Every row comes from one small tree of marks. The marks that hang from a mark follow it in brackets, in alphabetical order. Every link used is in the known rows. Which tree was each row made from?
Known rows
roge{bobu}: [-0.17,-0.14,+1.17,+0.01,+0.54,+0.18,+0.30,+1.55,-0.70,+0.11,+0.67,-0.75,+0.89,+0.39,-1.22,-0.01,+0.28,-0.95,+0.68,-0.17,-0.83,-0.39,-1.50,+0.61,-0.39]
vovibe{bobu govu}: [-0.87,-0.72,+1.36,+0.84,+1.10,+2.29,+0.69,+1.15,-0.21,+0.36,+0.85,-1.03,+0.25,-0.35,-1.35,-0.52,-0.15,-0.74,-1.00,+2.16,-0.50,-0.47,-0.22,+1.10,-0.23]
govu{vovibe{bobu}}: [-0.89,-0.61,+1.57,+1.00,+0.94,+0.08,-0.44,+0.39,-0.59,+0.09,+0.32,-0.81,+0.13,+2.30,-1.14,-0.71,+0.36,-1.00,+0.48,+2.16,-0.55,-0.93,+0.20,-0.64,-0.28]
vovibe{bobu{tovob} govu}: [+0.12,-0.89,+1.30,+1.09,+1.03,+1.89,+1.19,+1.51,+0.24,+0.59,+1.13,-1.34,-0.03,-1.36,-2.34,-0.19,-0.66,-0.99,-0.62,+2.69,-0.53,-2.13,+0.53,+0.61,-0.17]
roge{bobu{tovob{bomel govu} vovibe}}: [+1.83,-0.15,+1.59,-1.31,+0.31,+1.68,+1.01,+0.97,+0.33,-0.44,+0.88,+0.01,+2.54,-1.51,-2.17,+0.02,-0.32,-0.77,+0.28,-1.03,-1.04,-3.31,+0.42,-0.95,-0.25]
mezen{roge{bobu{tovob vovibe{govu}}}}: [+1.30,-0.74,+1.55,+0.43,+0.64,+1.65,+1.50,+1.05,-0.57,-0.77,+1.11,-1.24,+0.04,-1.10,-3.55,-0.34,-1.01,-2.41,+0.72,+0.22,-0.36,-2.27,-0.89,-0.22,+0.35]
govu{vovibe{bobu{roge{mezen}}}}: [-0.71,-1.23,+1.91,+0.48,+1.06,+0.97,+0.10,+0.01,-0.30,-0.01,-0.32,-0.85,+0.25,+0.00,-0.72,-1.86,+0.53,-0.79,+1.42,+2.39,-0.80,+0.35,-1.37,-0.10,-0.59]
tovob{bobu}: [+0.39,-0.51,+0.71,+1.35,+1.05,-0.38,-0.69,+0.77,-0.30,+0.86,+0.84,-0.59,+0.28,+1.50,-0.48,+0.58,-0.33,-1.84,+0.66,+1.05,-0.74,-1.12,-0.43,-0.04,-0.34]
vovibe{bobu{tovob}}: [-0.05,-0.46,+1.07,+1.14,+0.82,-0.25,+0.33,+0.97,+0.30,+0.02,+0.81,-1.09,+0.25,+0.10,-1.91,+0.12,-0.44,-0.58,+0.00,+2.46,-0.83,-2.36,+0.38,-0.11,-0.38]
mezen{roge}: [-0.21,-0.47,+0.76,+0.99,+0.74,+0.38,+0.14,+0.29,-0.64,-0.39,+0.60,-0.52,-0.26,-0.16,-0.82,+0.19,+0.38,-0.73,+0.17,-2.09,-0.75,-0.67,-0.89,-0.28,-0.60]
roge{bobu{tovob} mezen}: [+0.89,-0.49,+0.83,-0.34,+0.65,+0.04,+1.40,+0.87,-0.13,-0.29,+0.42,-0.66,+1.28,+0.07,-2.30,-0.65,-0.06,-0.59,+2.35,+1.45,-1.10,-2.13,-2.04,+0.81,-0.24]
mezen{roge{bobu}}: [-0.16,-0.47,+1.28,+0.71,+0.57,+0.62,+0.33,+1.01,-0.86,-0.11,+0.34,-0.83,+0.09,+0.96,-1.61,+0.00,+0.31,-1.03,+0.91,-1.28,-0.74,-0.06,-2.40,+0.62,-0.65]
bobu{tovob vovibe{govu}}: [+1.31,-0.65,+1.05,+0.04,+0.67,+1.47,+1.24,+0.64,-0.13,-0.48,+1.45,-0.83,+0.62,-2.91,-2.39,-0.23,-1.04,-2.00,-0.40,+1.33,-0.53,-2.74,+1.21,-1.17,+0.44]
mezen{roge{bobu{tovob{govu}}}}: [+1.34,-0.52,+1.27,+0.44,+0.98,+2.33,+1.00,+1.32,-0.11,-0.67,+0.66,-0.70,+0.36,-1.26,-2.53,+0.56,-0.18,-1.60,+1.08,-2.29,-0.76,-1.87,-1.49,+0.27,-0.90]
mezen{roge{bobu{tovob vovibe}}}: [+1.07,-0.38,+1.28,+0.38,+0.38,-0.34,+0.46,+0.75,-0.38,-0.98,+0.77,-0.94,+0.19,+0.14,-2.89,-0.04,-0.86,-1.95,+1.44,+0.02,-0.64,-2.70,-1.08,-0.99,+0.18]
bobu{roge{mezen} tovob vovibe}: [+1.25,-0.75,+1.11,-0.42,+0.54,+0.01,+0.82,-0.22,+0.21,-0.81,+0.53,-0.52,+0.83,-3.26,-1.61,-1.15,-0.62,-1.92,+1.09,+1.04,-1.01,-1.83,-0.59,-1.36,+0.09]
roge{bobu{tovob vovibe} mezen}: [+1.05,-0.32,+1.04,-0.86,+0.33,-0.25,+1.02,+0.16,-0.09,-0.73,+0.77,-0.40,+1.78,+0.25,-2.54,-1.11,-0.75,-1.32,+2.29,+2.43,-0.91,-2.85,-0.98,-0.16,+0.45]
roge{bobu{tovob{bomel} vovibe} mezen}: [+1.22,-0.33,+1.27,-1.36,+0.03,-0.02,+1.41,+0.15,+0.11,-0.34,+0.45,-0.07,+2.64,-0.20,-2.73,-1.23,-0.11,+0.43,+1.90,+0.95,-1.37,-3.42,-0.56,-0.47,+0.25]
tovob{bobu{roge} bomel}: [+0.47,-0.88,+1.45,+0.93,+0.79,+0.24,-0.36,+1.53,-0.11,+1.50,+0.26,-0.68,+0.71,-2.22,-0.02,+0.19,+0.39,-0.65,-0.04,-0.78,-1.10,-0.23,-0.72,-0.74,-0.93]

Write each row's tree
[+1.16,-0.31,+0.91,+0.60,+1.17,+1.40,-0.84,-0.05,+0.00,-0.21,+1.14,+0.02,+1.09,+0.99,-0.59,+0.35,-1.00,-3.20,+0.06,+0.72,-0.43,-2.25,+0.66,-0.70,-0.04] => tovob{bobu{vovibe} govu}
[+0.66,-0.46,+1.09,+0.75,+1.19,+2.10,+0.40,+0.79,+0.66,-0.33,+0.88,-0.67,+0.71,-0.64,-1.65,+0.33,-0.36,-1.06,-0.39,+1.10,-0.67,-2.53,+0.53,+0.21,-0.69] => vovibe{bobu{tovob{govu}}}
[+0.92,-1.02,+1.58,+1.12,+1.10,+1.57,-0.02,+1.02,-0.47,+0.50,+1.01,-1.04,-0.05,-2.67,-1.12,-0.50,-1.08,-3.78,-0.40,+1.75,-0.31,-0.40,-0.28,-0.61,+0.17] => tovob{bobu{roge vovibe{govu}}}
[-0.67,-1.04,+1.93,+1.13,+1.06,+2.76,+0.62,+1.74,-0.20,+0.54,+0.56,-1.45,-0.34,-3.35,-1.01,-0.75,-0.10,-1.34,-1.19,+1.55,-0.45,+0.95,-0.89,+0.92,-0.63] => vovibe{bobu{roge} govu}
[+1.58,-0.27,+1.18,-1.19,+0.76,+1.80,+1.29,-0.01,+0.31,-1.15,+0.79,+0.01,+2.24,-0.48,-2.45,-0.90,-0.72,-1.88,+1.77,+0.71,-0.82,-3.00,-0.91,+0.10,+0.03] => roge{bobu{tovob{govu} vovibe} mezen}
[+1.77,-0.92,+1.80,+0.51,+1.09,+2.19,+0.80,+0.96,-0.50,-0.39,+0.25,-0.80,+0.02,+0.29,-2.57,+0.16,+0.06,-2.10,+1.86,-2.10,-0.51,-1.84,-1.12,-0.96,-0.83] => mezen{roge{bobu{tovob{govu{vovibe}}}}}
[+1.02,-1.08,+1.88,+0.49,+0.80,+1.80,+0.41,+1.06,-0.25,+1.08,+0.71,-0.69,+0.93,-3.31,-0.95,-0.50,-0.55,-1.83,-0.65,+0.14,-0.68,-0.77,+0.40,-0.85,-0.11] => tovob{bobu{roge vovibe{govu}} bomel}
[+1.77,-0.20,+0.92,-0.13,+0.83,+1.38,+0.40,+0.08,+0.29,-1.07,+1.29,-0.14,+1.19,-2.28,-1.51,+0.33,-0.84,-2.29,-0.17,-0.28,-0.66,-3.28,+1.43,-1.51,-0.04] => bobu{tovob{govu} vovibe}
[+0.83,-0.55,+1.16,+0.84,+0.60,+0.12,+0.83,+1.45,-0.43,-0.18,+0.58,-1.19,-0.02,-0.40,-2.58,+0.36,-0.10,-1.26,+1.43,-0.93,-0.82,-1.70,-1.82,+0.09,-0.59] => mezen{roge{bobu{tovob}}}
[+0.27,-0.58,+1.22,-0.46,+0.42,+0.39,+0.28,-0.60,-0.35,-0.96,+0.30,-0.19,+1.02,-2.89,-0.57,-1.56,-0.07,-1.56,+0.61,+0.60,-0.93,-0.19,-1.16,-0.62,+0.01] => bobu{roge{mezen} vovibe}
[+1.79,-0.20,+1.21,-1.04,+0.46,+1.63,+0.64,+0.19,+0.47,-0.61,+1.03,+0.32,+2.16,-2.36,-1.49,+0.22,-0.21,-0.42,-0.48,-1.67,-1.03,-3.81,+2.07,-1.82,-0.34] => bobu{tovob{bomel govu} vovibe}
[+1.36,-1.17,+2.03,+0.54,+1.27,+2.23,-0.30,+1.07,-0.07,+1.51,+0.00,-0.17,+0.82,-1.51,+0.02,+0.02,+0.58,-1.79,+0.52,-2.16,-0.84,-0.31,+0.06,-1.65,-1.23] => tovob{bobu{roge} bomel govu{vovibe}}
[-0.73,-1.05,+2.17,+1.17,+0.99,+0.63,-0.62,+1.01,-0.58,+0.26,-0.04,-1.31,-0.52,-0.45,-0.75,-0.97,+0.30,-1.42,+0.31,+1.68,-0.56,+0.50,-0.57,-0.75,-0.69] => govu{vovibe{bobu{roge}}}
[+1.49,-1.17,+1.32,-0.44,+0.77,+2.21,+1.76,+0.19,+0.05,-0.68,+0.76,-0.83,+0.66,-4.93,-2.21,-1.40,-0.82,-2.02,+0.51,+1.23,-0.72,-1.55,-0.31,-0.66,+0.29] => bobu{roge{mezen} tovob vovibe{govu}}
[+1.90,-0.57,+1.66,-0.73,+0.49,+2.06,+0.73,+0.87,+0.52,-0.59,+0.64,-0.15,+1.70,-5.68,-1.25,-0.10,-0.16,-1.19,-0.79,-2.29,-1.12,-2.22,+1.25,-2.14,-0.64] => bobu{roge tovob{bomel govu} vovibe}
[+0.57,-1.03,+1.44,-0.61,+0.76,+2.45,+1.31,-0.08,-0.43,-0.62,+0.56,-0.52,+0.91,-4.04,-1.05,-1.93,-0.42,-1.77,-0.05,+0.80,-0.68,-0.20,-1.02,+0.01,+0.19] => bobu{roge{mezen} vovibe{govu}}
[+0.75,-0.89,+1.12,+0.67,+0.75,-0.05,-0.47,-0.36,-0.15,-0.20,+0.43,-0.33,+0.77,-0.93,-0.60,-1.09,-0.79,-2.66,+1.23,+2.21,-0.84,-0.76,-1.28,-0.52,+0.16] => tovob{bobu{roge{mezen} vovibe}}
[+0.81,-0.67,+1.09,+0.98,+1.01,+1.02,+0.01,+0.47,-0.48,+0.41,+1.40,-0.71,+0.50,+0.14,-1.35,-0.07,-1.36,-3.05,-0.15,+2.15,-0.33,-1.73,+0.47,-0.24,+0.51] => tovob{bobu{vovibe{govu}}}
[+0.48,-0.82,+1.71,+0.05,+0.67,+2.24,+0.78,+0.96,-0.60,-0.66,+0.88,-1.00,+0.18,-4.49,-0.97,-0.82,-0.56,-2.36,-1.04,+0.36,-0.43,+0.06,-0.12,-0.72,+0.03] => bobu{roge vovibe{govu}}
[+0.56,-0.49,+1.48,+0.07,+0.94,+2.16,+0.76,+1.10,+0.91,+0.51,+0.67,-0.29,+1.69,-1.42,-1.44,+0.26,+0.20,+0.65,-0.63,-0.33,-1.14,-2.91,+1.18,-0.19,-1.00] => vovibe{bobu{tovob{bomel govu}}}
[+0.32,-1.35,+1.86,+0.74,+1.08,+0.41,+0.63,+0.17,+0.08,+0.21,-0.19,-1.14,-0.04,-0.71,-1.78,-1.55,+0.03,-0.83,+1.90,+2.96,-0.91,-1.33,-0.89,-0.82,-0.53] => govu{vovibe{bobu{roge{mezen} tovob}}}
[+0.23,-0.59,+1.32,-1.12,+0.61,+2.04,+1.57,+0.34,-0.63,-0.64,+0.75,-0.44,+1.77,-0.01,-2.15,-1.82,-0.54,-1.44,+1.17,+1.96,-0.59,-1.18,-1.64,+1.09,+0.58] => roge{bobu{vovibe{govu}} mezen}
[-0.32,-0.67,+1.81,+0.61,+1.27,+2.44,-0.22,+0.31,-0.17,-0.21,+0.32,-0.31,+0.50,+1.79,-0.76,-0.47,+0.33,-1.48,+0.05,+0.83,-0.46,-1.05,+0.73,-0.43,-0.68] => tovob{govu{vovibe{bobu}}}
[-0.02,-0.17,+1.03,-1.12,+0.30,+0.22,+0.61,-0.05,-0.46,-0.87,+0.49,-0.10,+2.01,+1.31,-1.64,-1.40,-0.31,-1.16,+1.77,+1.70,-0.87,-1.55,-1.73,+0.49,+0.41] => roge{bobu{vovibe} mezen}
[+1.48,-0.65,+1.51,-0.40,+0.69,+2.39,+1.39,+1.45,+0.09,+0.10,+0.40,-0.36,+1.34,-1.57,-2.21,+0.53,+0.44,+0.10,+0.73,-3.67,-1.11,-2.17,-0.98,-0.18,-1.18] => mezen{roge{bobu{tovob{bomel govu}}}}
[+0.78,-1.30,+1.37,+0.47,+1.07,+1.92,+0.53,-0.07,-0.27,+0.13,+0.67,-0.65,+0.61,-2.46,-1.05,-1.40,-1.00,-3.06,+0.74,+2.41,-0.48,-0.47,-1.24,+0.24,+0.26] => tovob{bobu{roge{mezen} vovibe{govu}}}
[+1.84,-1.32,+1.62,-0.29,+1.31,+2.61,+1.23,+0.18,+0.04,-0.10,-0.05,-0.33,+0.67,-3.36,-1.22,-0.86,+0.29,-1.94,+1.56,-1.09,-0.95,-1.13,-0.54,-1.36,-0.86] => bobu{roge{mezen} tovob{govu{vovibe}}}
[-0.02,-1.04,+2.55,+0.08,+1.11,+2.94,-0.02,+0.98,-0.02,+0.55,-0.25,-0.49,+0.98,-1.91,-0.46,-0.82,+1.03,-0.46,-0.55,-1.17,-0.89,-0.01,+0.36,-0.86,-1.27] => tovob{bomel govu{vovibe{bobu{roge}}}}
[+0.19,-1.09,+1.40,+0.75,+0.95,+0.52,+0.88,+0.51,+0.49,-0.06,+0.14,-1.10,+0.24,-2.35,-1.67,-1.12,-0.16,-0.63,+0.94,+2.71,-1.03,-1.30,-1.25,+0.49,-0.62] => vovibe{bobu{roge{mezen} tovob}}
[+1.86,-0.81,+1.54,-0.45,+0.83,+2.55,+1.03,+1.53,+0.56,+0.32,+0.41,-0.30,+1.26,-5.69,-0.93,+0.37,+0.48,-0.31,-0.64,-3.28,-1.33,-1.46,+0.36,-1.24,-1.36] => bobu{roge tovob{bomel govu}}
[+0.98,-0.52,+1.18,-1.01,+0.26,+0.11,+1.86,+1.05,+0.14,+0.40,+0.30,-0.19,+2.30,-0.57,-2.23,-0.65,+0.53,+1.14,+1.87,-0.05,-1.61,-2.54,-1.31,+0.29,-0.46] => roge{bobu{tovob{bomel}} mezen}
[+1.59,-0.91,+1.10,-0.29,+1.23,+2.62,+1.35,+0.53,+0.49,-0.40,+0.41,-0.23,+0.93,-4.63,-0.94,-0.53,+0.02,-1.43,+0.74,-1.27,-1.12,-1.00,-1.04,-0.22,-1.00] => bobu{roge{mezen} tovob{govu}}
[+1.71,-0.61,+1.95,-0.76,+0.79,+1.95,+1.05,+1.58,-0.10,+0.58,+0.34,-0.25,+1.82,-0.27,-2.04,+0.03,+0.64,-0.48,+1.25,-1.70,-1.07,-2.59,+0.45,-1.26,-0.93] => roge{bobu{tovob{bomel govu{vovibe}}}}
[+1.05,-0.14,+1.31,-0.23,+0.35,-0.53,+0.49,+1.03,-0.25,-0.62,+1.09,-0.96,+1.05,-0.52,-2.46,-0.05,-0.90,-2.00,+1.10,+1.70,-0.76,-2.81,-0.27,-0.91,+0.39] => roge{bobu{tovob vovibe}}
[+0.49,-1.05,+0.99,+0.98,+1.23,+0.32,-0.06,+0.43,-0.14,+0.92,+0.24,-0.50,+0.36,-0.89,-0.29,-0.72,-0.05,-1.73,+1.44,+1.12,-0.96,+0.02,-2.14,+0.42,-0.56] => tovob{bobu{roge{mezen}}}
[+0.98,-0.28,+1.30,-0.56,+0.32,-0.05,+1.21,+1.96,-0.07,+0.77,+0.58,-0.64,+1.73,-1.14,-2.01,+0.27,+0.37,+0.59,+0.80,-0.64,-1.33,-2.39,-0.42,-0.40,-0.57] => roge{bobu{tovob{bomel}}}
[+1.78,-0.76,+1.22,+0.16,+1.21,+1.95,+0.55,+0.61,-0.10,-0.06,+0.68,-0.32,+0.49,-0.96,-1.40,+0.33,+0.02,-2.02,+0.69,-1.24,-0.77,-2.35,+1.19,-1.76,-0.69] => bobu{tovob{govu{vovibe}}}
[+0.33,-1.19,+2.40,+0.56,+0.67,+0.44,+0.30,+1.41,+0.14,+1.04,-0.09,-1.25,+0.24,-2.02,-1.63,-0.61,+0.62,+0.13,+0.66,+0.84,-1.05,-1.42,+0.43,-1.94,-0.86] => govu{vovibe{bobu{roge tovob{bomel}}}}
[-0.73,-1.28,+1.73,+0.41,+1.15,+2.89,+1.14,+0.79,-0.09,+0.24,+0.22,-1.07,+0.35,-2.66,-1.19,-1.77,-0.05,-0.74,-0.13,+2.29,-0.64,+0.43,-1.94,+1.79,-0.54] => vovibe{bobu{roge{mezen}} govu}
[+1.26,-0.29,+1.10,-0.09,+0.82,+1.40,-0.42,-0.01,+0.18,+0.31,+0.93,+0.42,+2.05,+0.14,-0.55,+0.23,-0.39,-1.47,-0.14,-0.81,-0.87,-2.59,+1.23,-1.06,-0.24] => tovob{bobu{vovibe} bomel govu}
[-0.20,-1.00,+2.29,+0.81,+1.46,+2.76,-0.36,+0.92,-0.11,-0.13,+0.01,-0.89,-0.06,-1.28,-0.44,-0.78,+0.43,-1.97,-0.11,+0.18,-0.45,+0.43,-0.22,-0.53,-0.99] => tovob{govu{vovibe{bobu{roge}}}}
[+0.05,-0.87,+1.55,+1.38,+0.91,+0.47,+0.09,+1.55,+0.29,+0.24,+0.49,-1.56,-0.31,-2.80,-1.56,-0.17,-0.37,-1.12,-0.03,+1.97,-0.82,-1.05,-0.45,-0.45,-0.71] => vovibe{bobu{roge tovob}}
[+1.02,-0.94,+0.98,-0.06,+0.82,+0.61,+1.09,+0.61,+0.08,-0.18,+0.30,-0.68,+0.49,-3.93,-1.28,-0.69,+0.12,-0.91,+1.17,+0.13,-1.17,-1.03,-1.35,-0.46,-0.58] => bobu{roge{mezen} tovob}
